In the rows, zero is written as 128.
Known rows, with every step that occurs
T > Y > M > H: [123 134  96  97  88  93 141 135 143 155  98 134  89  71 189 137 108  97
 144 164 180  89 130 165 147]
L > T > W: [152 113 131 101 144 110 125  84 108 152 152 162 107  94 113 153 140 135
 110 117 126 156 123 166 130]
B > L > T > Y: [184 147 114 110 118  94  69 121 102 169 138 182 134  75 155 159  88 155
 107 117 169 117 116 170 141]
M > Y > T: [157 141 123 128 144 108 124 111 151 153 111 135 129 132 157 158 114 131
 100 136 130 137 142 122 109]
W > H > M > X > T: [144 183 103  89 135 120 162 167  86 148  97 153  92 146 144  71 151  94
 124 215 102 124  90 139  95]
T > L: [156 103 106 129 125 139 128 113 117 110 128 123 120 104 118 139 132 114
 160 153  98 130 141 118 164]
Y > M > X > T > L > B: [183 120  81 120 153 144 137 136  67 125 111 151  80 152 136 101 113  91
 167 225 116 155 132 139 184]
X > T > Y: [166 174  84 140 139 114  94 145  86 149  74 123 104 124 171 148 141 123
  99 122 156 130 180 155 140]
W > T: [126 137 138 128 106 119 144 107  94 148 137 132 144 129 117 130 152 132
 130 162 106  94 111 132 133]
Y > T > W > H: [111 159 108 120 106 120 150  85 146 134  68 151 127  77 117 172 203 116
 119 100  81 109 117 163  92]
M > Y > T > W > H: [133 156 112 106 137 110 153  70 159 154  98 155 127  62 147 148 172 101
 109 139  77 130 122 143  90]
T > W > H: [100 142 115 105 118 129 159  85 136 132 113 142 127  63 116 123 188  94
 135 126  74 122 105 151 113]
T > W > H > M: [ 75 156 127  68 119 107 175 127 129 136 115 136  85  86 100  99 186  87
 114 154  89 112  90 166  97]
X > M: [134 141 131 135 152 159 112 146 115 152 154 129 112 114 106 120 122 117
 138 143 119 129 160 113 135]
Y > M > X: [119 127 123 110 101 136 151 129 128 139 109 159 108 138 146 102 107 112
 159 202 112 113 108 153 149]
H > M > X: [123 136 150  84 138  96 139 155 120 133 111 129  88 163 125  74 109 113
 132 195 106 137  92 130 121]
H > M > X > T > S: [150 155 109  70 137 113 111 157  66 140 115 134  64 174 121 101  86 112
 135 185 127 152 137 119 139]
H > M: [103 148 137  91 127 108 149 172 120 132 131 115  81 156 116 106 125 118
 109 151 135 115 111 142 115]
M > X > T: [187 143 110 126 141 134 114 123  86 140  97 151 117 166 156 108 115 113
 137 174 116 168 123 127 129]
B > L > T > Y > M > H: [183 142  96  77  73 105 113 118 117 192 142 204  95  59 196 162  57 122
 146 160 211  98  93 191 145]
W > T > L > B: [156 105 119 135 161 107 133  97  64 119 156 114 132 104  92 120 157 111
 144 182  95 115 113 112 175]

Rows
[158  96 107 130 180 114 117 114 102  97 150 108 119 101 104 114 123 111
 145 150 115 151 130 103 170] => T > L > B
[131 183  68 126 102 133 128 165  97 159  65 146  84 123 178 151 133 116
 111 151 174  90 185 193 155] => X > T > Y > M
[107 161 129  78 146  96 174 152 134 151 157 130 108  93 139  81 144  93
 106 206 116 107  94 126 102] => W > H > M > Y
[147 158 124  73 140 107 134 125  90 151  83 142  50 179 135  77 131  81
 127 184  92 184 108 160 121] => H > M > X > T > W
[153 152  98 114 108 155 145 145  94 161  87 171  91 172 165 113 105 108
 149 204 127 127 131 161 142] => Y > M > X > T
[155 122 127 111 142 138 126 126 122 161 169 132 104  95 134 106  97  87
 164 162 151 142 124 102 124] => X > M > H
[120 136 140  83 158  99 151 160 131 149 155 123  86 145 140  81  93 101
 101 188 139 134 118 129 115] => H > M > Y
[190 115 108 131 195  97 112 101 124 116 133 127 121 106 127 143 114 114
 119 155 118 158 146 103 154] => M > Y > T > L > B
[125 155 140  76 143  84 142 117 152 156 100 133  64 142 130 135 134 106
  85 141 109 152 126 166  95] => H > M > Y > T > W
[131 185  98  65 152 113 173 123 106 170 123 148  69 109 144  81 155  65
  97 194 108 142 115 163  91] => X > T > W > H > M > Y
[121 117 113  89  83 131 177 124 144 147 133 147  91 109 168 127  98  97
 163 176 172 105 102 150 125] => Y > M > H
[163 160 128 137 171 142 106 132 140 169 136 145 114 118 129 150 110 124
 109 147 124 138 171 113 116] => X > M > Y > T
[107 184  93  78 122 125 171 143  92 149  96 147  67 117 123 105 183  84
 111 161 105 126 117 174  91] => X > T > W > H > M
[159 162 114  91 141 114 135 167  88 148  97 143  73 192 142  79 113 101
 122 197 126 158 108 136 113] => H > M > X > T
[120 145 112 114 108  99 119 143 131 153  69 139 102 102 169 122 119 112
 140 180 121  96 136 169 171] => T > Y > M > X
[143 146 102  92 104 149 151 106 104 159  69 177  69 154 153 108 129  84
 146 193  97 156 126 177 148] => Y > M > X > T > W
[168 156  82  91 133 131 157 150  74 129 102 136  82 121 135  83 156  87
 153 239  70 121 106 129 132] => W > H > M > X > T > L
[ 93 152 134  58 147  94 177 114 145 155 137 137  90  75 129  78 154  70
 109 185  91 134  96 146  99] => T > W > H > M > Y
[159 154 139  45 109  99 144 103 100 176 148 212  95  79 120  99 119 103
 138 184  84 136  28 175  95] => B > L > T > W > H > M > X
[126 165  89  95  92 152 181 101  98 158  67 186  91 102 155 102 168  73
 156 207  77 125 107 178 129] => Y > M > X > T > W > H
[129 147 122  51 163  83 178 107 114 181 183 165  81  62 130 104 154 104
  88 197 115 124  90 168 104] => L > T > W > H > M > Y
[100 151 102 124  96 110 128 149 134 144  81 135  95  94 154 147 136 124
 115 142 155  75 163 182 164] => T > Y > M
[148 151  90  94 133 107 166 143 137 137 117 134  97  82 134 132 158 104
 117 200  90  97 124 127 112] => W > H > M > Y > T > L
[150 137 133 124 179 152 114 138 126 172 180 138 122 103 129  93  97 104
 127 179 128 151 159 103 141] => X > M > Y
